What can hang from each mark
K461: K13 K612
K69: K562
K763: K13
K673: K612 K993
K612: K461 K562 K673
K562: K69
K13: K386 K461 K763
K993: K673

Each row was made from one small tree. The marks that hang from a mark follow it in brackets, in the order of their numbers. Every link used is in the known rows. Write each row's tree.
(in the rows, 128 means zero)
Known rows
K612(K461(K13) K562 K673): [164 109 140 108 138 118 133 122  92 104 124 138 142 104 119  95  67 154
 170 134]
K763(K13(K461(K612(K562(K69))))): [149 118 158  53 159 129 129 117  70  97  83  98 194  88 148  93  98 145
 136 126]
K13(K461(K612)): [143 121 139  90 172 117 151 117 103  80 101 106 161 100 158 103  69 147
 155 124]
K993(K673(K612(K461 K562(K69)))): [176  80 159  92 150  85 123 142  79 120 138 116 152  55 112 117  66 174
 101 177]
K763(K13(K386 K461(K612(K673(K993))))): [128 136 146  64 189 113 167 117 136  83  87 132 172 152 139  84  75 132
 159 133]
K13(K763): [130 111 118 125 162 123 106 131 127 105 119 123 159  92 128 132  77 187
 131 137]
K69(K562): [142 105 114 108 151 120 121 153 100 115 105  99 163  89 129 131  76 159
 125 159]
K562(K69): [142 108 147  94 151 129 116 145  89 117 104 101 175  88 119 135  82 161
 101 162]
K763(K13(K386 K461(K612(K562 K673)))): [145 122 152  60 156 140 153 112 100 101  89 122 184 124 135  84  93 142
 181 121]
K993(K673(K612)): [152  88 142 110 170  96 140 143 125 130 140 107 143  86 115 124  54 183
 101 163]
K763(K13(K386 K461(K612))): [122 129 139  61 183 120 136 101 112  82  91 123 182 147 155  92  73 147
 163 109]
K763(K13(K386 K461)): [130 135 123  76 169 121 113 114 124  83 106 115 191 151 132 110  75 153
 153 110]
K461(K13(K386) K612(K673)): [119 111 159  77 158 127 171 115 105 129  92 140 146 147 136  90  62 157
 174 142]
K993(K673(K612(K562))): [163  88 146 115 146 106 139 140 112 137 145 103 146  56 110 118  69 179
 105 171]
K993(K673): [152  96 133 119 175 116 131 147 115 122 121 112 155  92 126 122  62 177
 108 159]
K673(K612(K461 K562(K69))): [163  98 155  90 134  99 114 131  79 106 136 112 157  57 110 125  78 159
 114 164]
K993(K673(K612(K461))): [165  91 139 108 181  76 132 134 118 102 148 129 134  91 123 118  43 179
 116 154]
K763(K13(K386 K461(K612(K562)))): [131 128 142  70 159 129 136 100  98  91  97 120 185 118 152  86  88 145
 165 116]
K612(K461 K562 K673(K993)): [169 119 134 130 152 112 142 142 117  86 130 137 143  78 114 109  78 140
 134 168]
K13(K386 K461(K612) K763): [116 120 133  87 170 113 134 106 121  84  99 131 166 122 161 107  70 168
 177 119]
K673(K612(K461(K13) K562(K69)) K993): [147 111 156  96 141  72 130 118  95 102 140 127 138  82 118 100  60 148
 112 169]

Write each row's tree
[169 112 154 105 145 113 136 151  92  97 112 127 159  69 106 114  89 138
 116 181] : K612(K461 K562(K69) K673(K993))
[135 125 148  52 179 129 155 115 116  93  83 125 181 153 139  88  79 148
 176 114] : K763(K13(K386 K461(K612(K673))))
[174  88 142 116 158  86 129 133 103 108 154 125 137  63 119 111  57 175
 119 161] : K993(K673(K612(K461 K562)))
[126 117 139  94 146 122 132 105 107  91 106 126 169  93 157  99  85 165
 180 125] : K13(K386 K461(K612(K562)) K763)
[114 113 121 106 163  93 102  99 119  90 125 164 145 148 141 108  48 180
 175 118] : K612(K461(K13(K386 K763)))
[137 119 135 111 171  62 140 109 133  85 151 140 121 119 127 100  37 152
 128 145] : K673(K612(K461(K13)) K993)
[144 116 139 127 140 102 142 133 132 113 151 108 145  58 111 121  75 151
  98 176] : K673(K612(K562) K993)
[148 114 155 114 154 131 174 137 110 113 107 123 144  66 128 100  88 139
 128 176] : K461(K612(K562 K673(K993)))
[104 107 145 100 142 120 132  95 100 125 108 148 148 109 155  91  74 178
 174 135] : K461(K13(K386 K763) K612(K562))
[142 115 134 102 152 121 131 112 105  85 107 115 163  69 158 100  86 168
 169 121] : K13(K461(K612(K562)) K763)
[100 117 150  95 173 106 164 111 136 116  97 160 137 142 143  89  62 167
 166 151] : K461(K13(K386 K763) K612(K673(K993)))
[125 105 136 104 135  82 110  94 116 105 150 155 138 112 127 102  55 184
 173 130] : K673(K612(K461(K13(K386 K763)) K562))
[150 124 139  77 165 129 134 106  95  87  99 108 180  92 153  85  89 147
 155 110] : K763(K13(K461(K612(K562))))
[139 117 152 108 179 122 177 139 123 106 100 127 141  95 133 106  75 142
 127 168] : K461(K612(K673(K993)))
[164  80 165  83 147  76 127 125  76 128 136 122 141  81 120  99  51 174
 120 162] : K993(K673(K612(K461(K13) K562(K69))))
[159 122 131 122 175 104 144 143 129  78 124 141 141 106 117 117  65 143
 130 162] : K612(K461 K673(K993))
[127 107 143  89 133 103  93 108  81 109 115 151 162 111 133 106  73 177
 160 139] : K612(K461(K13(K386 K763)) K562(K69))
